Each row was made from one small tree. The marks that hang from a mark follow it in brackets, in the order of their numbers. Every link used is in the known rows. Write each row's tree.
(in the rows, 128 means zero)
Known rows
k72{k953{k216 k391{k133}}}: [130 145 158 130 162 167 153 146 143 141 113 120 110 105 137  63 133  95
 136 104  56]
k391{k467 k953{k216}}: [166 169 154 156 164 146 144 163 156  91 101  98 137 112 135 117  99 129
 123 135 112]
k130{k391{k133 k467 k786 k953}}: [ 95 109 160 124 140 163 154 125 168 109 124 108  93  99 112  96  87 172
 105 154 149]
k133{k391{k130 k269}}: [139 149 148 119 143  69 140 115 142 147 141  89  97 153 121 131 121  83
  98 140 132]
k130{k391{k467 k953{k72}}}: [160 118 170 143 124 168 123 134 148 104 139 124  90 126 119 126  86 154
 128 143 133]
k953{k391{k130 k133 k269 k786}}: [135 148 151 105 166 105 192 142 162 150 122  93  76  91 109 110 103  95
  89  88 129]
k133{k391{k130 k269 k467 k786}}: [151 150 164 123 163  83 180 146 153 134 135  59  75 117 107 132  96  61
  76 161 142]
k467{k391{k130 k133 k269 k786 k953{k72}}}: [179 117 133 137 142 130 145  89 201 157 137 102  62 108 119 108  75 155
 100  98 175]
k133{k391{k269 k467 k786}}: [161 129 167 124 145  93 171 147 151 137 144  75  76 125 105 124 100  64
 100 157 123]
k130{k391{k786}}: [113  97 147 110 135 136 111 108 123 127 156 127  87 130 110 122 125 116
 120 166 122]
k133{k391{k130 k467 k786 k953{k72}}}: [190 129 161 143 162 141 121 110 160 103 149  74  59  92 116 135  77 100
  95 161 138]
k269{k391{k953{k72}}}: [196 123 156 149 138 165  72  76 166 128 141 141  79 115 130 133  91 167
 137 120 113]
k467{k391}: [149 115 148 124 112 129 172 134 128 109 143 133 125 140 130  97 127 133
 132 169 145]
k72{k953{k216 k391{k130 k269 k786}}}: [173 174 144 130 210 111 115 139 152 145 127  83  63  92 116 114 105  16
 109 120  62]
k133{k391{k130 k269 k467 k786 k953{k72}}}: [201 141 160 145 163 107 124 111 178 128 146  63  48 105 109 145  67  81
  91 133 140]
k269{k391}: [145 129 160 129 138 140 129 109 142 129 128 136 104 133 128 119 122 142
 120 149 115]
k133{k391}: [136 116 153 118 118 112 131 112 120 124 154 114 111 146 129 112 136 103
 126 164 115]
k130{k391}: [105 110 153 115 118 134 124 119 116 123 144 139 113 150 121 117 132 137
 128 158 122]
k391{k269}: [139 137 129 129 131  95 129 130 147 156 123 118 115 141 120 139 116 113
 123 102 129]
k786{k391{k130 k269 k467 k953}}: [146 164 172 156 164  99 190 151 179  87 122  75  95 104 110 120  61 101
 110 154 146]
k391{k133 k953}: [106 125 119 135 128 151 116 104 167 127 112 129 128 109 134 108 105 189
 128 109 149]
k72{k953}: [110 126 109 141 148 147  80 102 131 141 129 128 111 114 129 118 124 103
 136 136 102]

Write each row's tree
[120 138 141 129 179 152 111  70 193 131 114 111  79  87 123 111  86 178
  88 139 150]
k269{k391{k130 k133 k786 k953}}
[215 172 149 162 191 129 128 142 191 137 110  65  77  96 118 148  69  93
  93  86 119]
k391{k130 k269 k467 k786 k953{k72 k216}}
[111 132 152 120 170 151 154  90 173 152 114 111  85 101 122 105 115 161
  82 127 150]
k269{k391{k130 k133 k786}}
[138 163 146 126 201 130 149 133 168 168 109  83  69  91 119  89 112  56
  99  89  73]
k72{k953{k216 k391{k130 k133 k269 k786}}}
[153 145 147 109 173 117 156 144 126  99 145 105  83  83 113 124 110  72
 104 147 112]
k953{k391{k130 k786}}
[142 155 183 118 132 121 251 196 156 134 105 101 107 107 115  90 100 116
 106  86 124]
k953{k391{k133 k269 k467}}
[206 170 134 157 169 114  85 114 179 151 113  96  97 133 133 147  94 118
 116  71 116]
k391{k130 k269 k953{k72 k216}}
[169 178 159 148 188 137  97 102 169 105 106 111 109 121 140 119 104 148
 107 147 108]
k269{k391{k130 k953{k216}}}
[159 159 152 134 176  87 135 128 175 107 136  59  70 103 108 139  68  80
  85 167 146]
k133{k391{k130 k269 k467 k786 k953}}
[134 172 135 149 164 133 146 148 157  84 104  94 124  95 127 136  83 141
  97 151 163]
k391{k130 k467 k953}
[181 119 129 129 145 102 118 102 173 115 155 111  80 115 114 119  76 114
 126 159 149]
k467{k391{k269 k786 k953}}
[129 115 144 131 162 161 101  71 190 131 122 126  81  92 123 104  89 180
 113 133 131]
k269{k391{k133 k786 k953}}
[106 125 146 121 120 138 217 130 151 130 117 117 127 132 134  79 127 172
 100 143 182]
k467{k391{k130 k133}}
[118 107 158 120 148 158 147  92 166 157 121 126  87 108 120  99 119 162
 106 124 126]
k269{k391{k133 k786}}
[164 150 155 134 174 151 122 147 121 117 128 119 103 106 133  91 130  59
 145 134  40]
k72{k953{k216 k391}}
[177 127 143 138 140 131  79  81 151 114 156 105  79 124 132 133 102 124
 119 142 134]
k133{k391{k130 k953{k72}}}
[146 179 147 148 192 123 174 149 205 140  82  62 105  93 121 115  78 130
  78  88 141]
k391{k130 k133 k269 k467 k786 k953{k216}}
[166 180 189 164 177 100 197 166 183  89 108  63 106 118 119 109  76  87
 111 140 119]
k786{k391{k130 k269 k467 k953{k216}}}
[115 174 138 145 157 120 181 145 194 134  83  84 121 106 122 120  76 163
  86  96 181]
k391{k130 k133 k269 k467 k953}
[ 74 119 179 119 113 159 214 161 137 131 112 119 124 134 119  88 125 172
 105 138 147]
k130{k391{k133 k467}}
[145 108 170 138 124 174 106 104 162 144 126 132 102 144 136  94 119 186
 132  90 103]
k130{k391{k133 k953{k72 k216}}}
[ 97 147 116 134 149 140 124 101 173 122 103 113 129 104 135 115 102 185
 105 111 167]
k391{k130 k133 k953}
[128 152 176 114 168 147 246 184 149 106 112  84  94  70 112  91 101 108
  81 127 140]
k953{k391{k130 k133 k467 k786}}
[162 149 172 139 171 117 129 149 170 118 125  87  86 125 110 123  81 104
 110 145 105]
k130{k391{k269 k467 k786 k953{k216}}}
